What can hang from each mark:
k_383: k_723
k_973: k_223 k_723
k_160: k_187 k_383 k_411
k_723: k_160 k_411 k_973
k_411: k_223 k_383 k_973
k_187: k_223 k_383

Every row comes from one small tree of marks. The marks that hang from a mark follow it in brackets, in the order of their numbers. Every link used is in the known rows. Which tree was each row made from?
Known rows:
k_411{k_223 k_383}: [-0.04 -0.13  0.05  0.13 -0.11  0.04  0.08  0.06 -0.06  0.12 -0.10 -0.14
  0.32  0.03 -0.13  0.26  0.00  0.11]
k_973{k_223 k_723}: [ 0.08  0.03 -0.15  0.03 -0.06  0.09 -0.03 -0.06  0.03  0.17 -0.11 -0.05
 -0.11  0.01 -0.07 -0.10 -0.06  0.04]
k_973{k_223 k_723{k_160 k_411{k_383}}}: [ 0.04 -0.02 -0.40 -0.06 -0.12 -0.02  0.07 -0.04  0.07  0.28 -0.24 -0.14
 -0.12 -0.22 -0.09 -0.05  0.10  0.11]
k_723{k_411}: [-0.01 -0.05 -0.22 -0.06 -0.11  0.00  0.05 -0.01  0.09  0.00  0.02 -0.02
 -0.22 -0.14  0.06 -0.02  0.03 -0.03]
k_383{k_723}: [ 0.07 -0.01 -0.07  0.04  0.04  0.07 -0.20  0.16 -0.06  0.03 -0.03 -0.10
  0.00 -0.01  0.16 -0.10 -0.02  0.06]
k_723{k_160{k_187 k_383 k_411} k_973}: [-0.01 -0.16 -0.27 -0.05  0.00  0.12  0.05 -0.05  0.07  0.01 -0.23 -0.26
  0.11 -0.33 -0.14 -0.16  0.21 -0.02]
k_411{k_223 k_973{k_723}}: [ 0.13 -0.02 -0.07  0.09 -0.18  0.20 -0.07 -0.16 -0.03  0.33 -0.05 -0.08
  0.38  0.14  0.12  0.03  0.24  0.10]
k_723{k_160{k_187} k_411{k_223} k_973}: [ 0.04 -0.02 -0.26 -0.15 -0.02  0.06  0.04 -0.08  0.13  0.19 -0.17 -0.38
  0.12 -0.42 -0.02  0.02  0.26 -0.12]
k_383{k_723{k_160{k_187 k_411}}}: [ 0.07 -0.08 -0.28  0.04  0.10  0.13 -0.19  0.14 -0.02  0.01 -0.16 -0.53
  0.24 -0.23 -0.03 -0.17  0.20 -0.01]
k_973{k_223 k_723{k_160{k_187 k_383} k_411}}: [ 0.04 -0.06 -0.40 -0.04  0.04  0.07  0.01 -0.11  0.11  0.16 -0.33 -0.23
 -0.10 -0.30 -0.07 -0.24  0.10  0.01]
k_160{k_187{k_383}}: [-0.08 -0.09  0.02  0.11  0.09 -0.01  0.02  0.03  0.03  0.09 -0.20 -0.21
  0.09 -0.02 -0.19  0.21  0.06  0.05]
k_723{k_160{k_187{k_223 k_383}} k_411 k_973}: [-0.12 -0.05 -0.31 -0.13  0.03 -0.02  0.10 -0.04  0.08  0.34 -0.41 -0.10
 -0.09 -0.33 -0.25  0.17  0.11 -0.01]
k_411{k_223 k_383{k_723{k_160{k_187} k_973}}}: [ 0.06 -0.06 -0.08  0.02  0.07  0.10 -0.13  0.13 -0.05  0.29 -0.29 -0.53
  0.43 -0.28  0.02  0.12  0.19  0.10]
k_160{k_411{k_223}}: [ 0.00 -0.18 -0.18  0.11 -0.20  0.18  0.04  0.06  0.00 -0.02 -0.02 -0.20
  0.22 -0.02 -0.19  0.05  0.07 -0.02]
k_160{k_187 k_383{k_723{k_411{k_223}}}}: [ 0.03 -0.23 -0.23  0.13 -0.03  0.20 -0.13  0.13  0.03  0.03 -0.19 -0.33
  0.12 -0.22  0.09 -0.07  0.01  0.04]
k_383{k_723{k_160 k_411{k_973{k_223}}}}: [ 0.07  0.01 -0.45 -0.10 -0.10  0.08 -0.11  0.19  0.08  0.34 -0.15 -0.01
  0.08 -0.10  0.10 -0.08  0.02  0.06]
k_723{k_160 k_411 k_973{k_223}}: [ 0.01  0.04 -0.40 -0.24 -0.10 -0.02  0.09  0.03  0.18  0.21 -0.16  0.02
 -0.26 -0.34 -0.09 -0.07  0.01 -0.06]
k_723{k_160 k_411{k_223 k_383}}: [-0.04 -0.09 -0.23 -0.02 -0.12 -0.05  0.09  0.04  0.00  0.17 -0.17 -0.17
  0.22 -0.22 -0.08  0.13  0.18  0.05]

Which tree is each row?
[ 0.06 -0.01 -0.18  0.05 -0.01  0.07  0.05 -0.11  0.04  0.46 -0.30 -0.35
  0.44 -0.01 -0.13  0.13  0.16  0.16] => k_411{k_383 k_973{k_223 k_723{k_160{k_187}}}}
[-0.07 -0.14 -0.35  0.07 -0.18  0.12 -0.07  0.18 -0.02  0.41 -0.27  0.17
  0.03  0.10 -0.01  0.21 -0.06  0.18] => k_187{k_223 k_383{k_723{k_411{k_973}}}}
[ 0.07 -0.01 -0.18 -0.05 -0.06  0.13 -0.12  0.20  0.05  0.20 -0.13 -0.05
 -0.17 -0.12  0.03 -0.05 -0.20  0.06] => k_383{k_723{k_973{k_223}}}
[-0.01 -0.07 -0.19  0.02 -0.07  0.11 -0.12  0.26  0.04  0.28 -0.27  0.03
 -0.20 -0.07 -0.11  0.11 -0.17  0.15] => k_187{k_383{k_723{k_973{k_223}}}}
[ 0.02  0.00 -0.27 -0.11 -0.01  0.01  0.05 -0.09  0.14  0.23 -0.10 -0.24
  0.25 -0.18  0.07  0.03  0.27 -0.04] => k_723{k_160{k_187} k_411{k_973}}
[ 0.06 -0.11 -0.32  0.03 -0.06  0.11 -0.08 -0.11 -0.05  0.01 -0.18 -0.06
  0.05 -0.14 -0.03 -0.38  0.30  0.07] => k_973{k_723{k_160{k_383 k_411}}}
[ 0.02 -0.19 -0.41  0.04 -0.21  0.18 -0.05  0.20  0.09  0.24 -0.16  0.15
 -0.04  0.01  0.09 -0.07 -0.17  0.15] => k_160{k_383{k_723{k_411{k_973{k_223}}}}}
[ 0.02 -0.14 -0.28  0.15 -0.04  0.16 -0.08 -0.06 -0.03  0.20 -0.35 -0.50
  0.37 -0.16 -0.27  0.01  0.43  0.04] => k_973{k_723{k_160{k_187{k_383} k_411{k_223}}}}
[ 0.07 -0.03 -0.28 -0.01  0.08  0.10 -0.18  0.12  0.02  0.13 -0.19 -0.50
  0.25 -0.33  0.09 -0.08  0.21 -0.05] => k_383{k_723{k_160{k_187} k_411{k_223}}}
[ 0.02 -0.09 -0.24 -0.10 -0.24  0.11  0.07 -0.03  0.12  0.14 -0.03 -0.07
 -0.12 -0.25  0.04  0.07  0.08 -0.05] => k_723{k_411{k_223} k_973}
[-0.01 -0.11 -0.24 -0.08 -0.08  0.03  0.13 -0.04  0.10  0.25 -0.24 -0.45
  0.21 -0.41 -0.08  0.19  0.24  0.00] => k_723{k_160{k_187} k_411{k_223 k_383} k_973}
[ 0.03 -0.25 -0.40  0.05 -0.20  0.27 -0.06  0.24  0.06  0.07 -0.19 -0.02
 -0.18 -0.14 -0.11 -0.17 -0.20  0.11] => k_160{k_383{k_723{k_973{k_223}}} k_411}
[ 0.05 -0.01 -0.31 -0.06 -0.09 -0.06  0.01 -0.12  0.01  0.20 -0.16 -0.18
 -0.08 -0.24  0.09 -0.11  0.31  0.10] => k_973{k_723{k_160 k_411{k_383}}}
[-0.04 -0.01 -0.29 -0.09  0.01  0.05  0.09 -0.09  0.07  0.34 -0.23 -0.12
  0.30 -0.12 -0.09  0.12  0.11 -0.03] => k_723{k_160{k_187{k_223}} k_411{k_973}}
[ 0.04 -0.04 -0.09  0.06  0.09  0.05 -0.12  0.11 -0.05  0.33 -0.21 -0.39
  0.55 -0.04  0.10  0.13  0.21  0.16] => k_411{k_383{k_723{k_160{k_187}}} k_973}
[-0.05 -0.02 -0.34 -0.01  0.06  0.00 -0.01 -0.13  0.00  0.33 -0.43 -0.20
 -0.02 -0.22 -0.19  0.02  0.23  0.04] => k_973{k_723{k_160{k_187{k_223 k_383}} k_411}}
[ 0.00 -0.21 -0.27  0.16 -0.14  0.20 -0.11  0.16  0.06  0.36 -0.23 -0.31
  0.32 -0.03  0.03  0.27  0.16  0.12] => k_160{k_187{k_383{k_723{k_411{k_223 k_973}}}}}
[-0.02 -0.29 -0.25  0.21 -0.16  0.27  0.02  0.16 -0.05  0.31 -0.24 -0.39
  0.48  0.10 -0.18  0.28 -0.08  0.19] => k_160{k_187{k_223} k_411{k_383{k_723} k_973}}
[ 0.08 -0.08 -0.31 -0.01 -0.18  0.13 -0.12  0.11  0.06  0.22  0.01 -0.04
  0.00 -0.03  0.28 -0.03  0.08  0.09] => k_383{k_723{k_411{k_973}}}
[-0.08 -0.12 -0.35  0.08  0.00  0.09 -0.15  0.25 -0.13  0.20 -0.37 -0.02
  0.15 -0.04 -0.28  0.00  0.04  0.12] => k_187{k_223 k_383{k_723{k_160{k_411}}}}
[-0.08 -0.08 -0.28 -0.14 -0.02 -0.02  0.18 -0.06  0.07  0.31 -0.33 -0.26
  0.04 -0.35 -0.18  0.20  0.05  0.02] => k_723{k_160{k_187{k_223}} k_411{k_383} k_973}
[ 0.08  0.06 -0.21 -0.10  0.15  0.09 -0.15  0.15  0.06  0.24 -0.27 -0.36
  0.07 -0.29 -0.04 -0.08 -0.02 -0.01] => k_383{k_723{k_160{k_187} k_973{k_223}}}
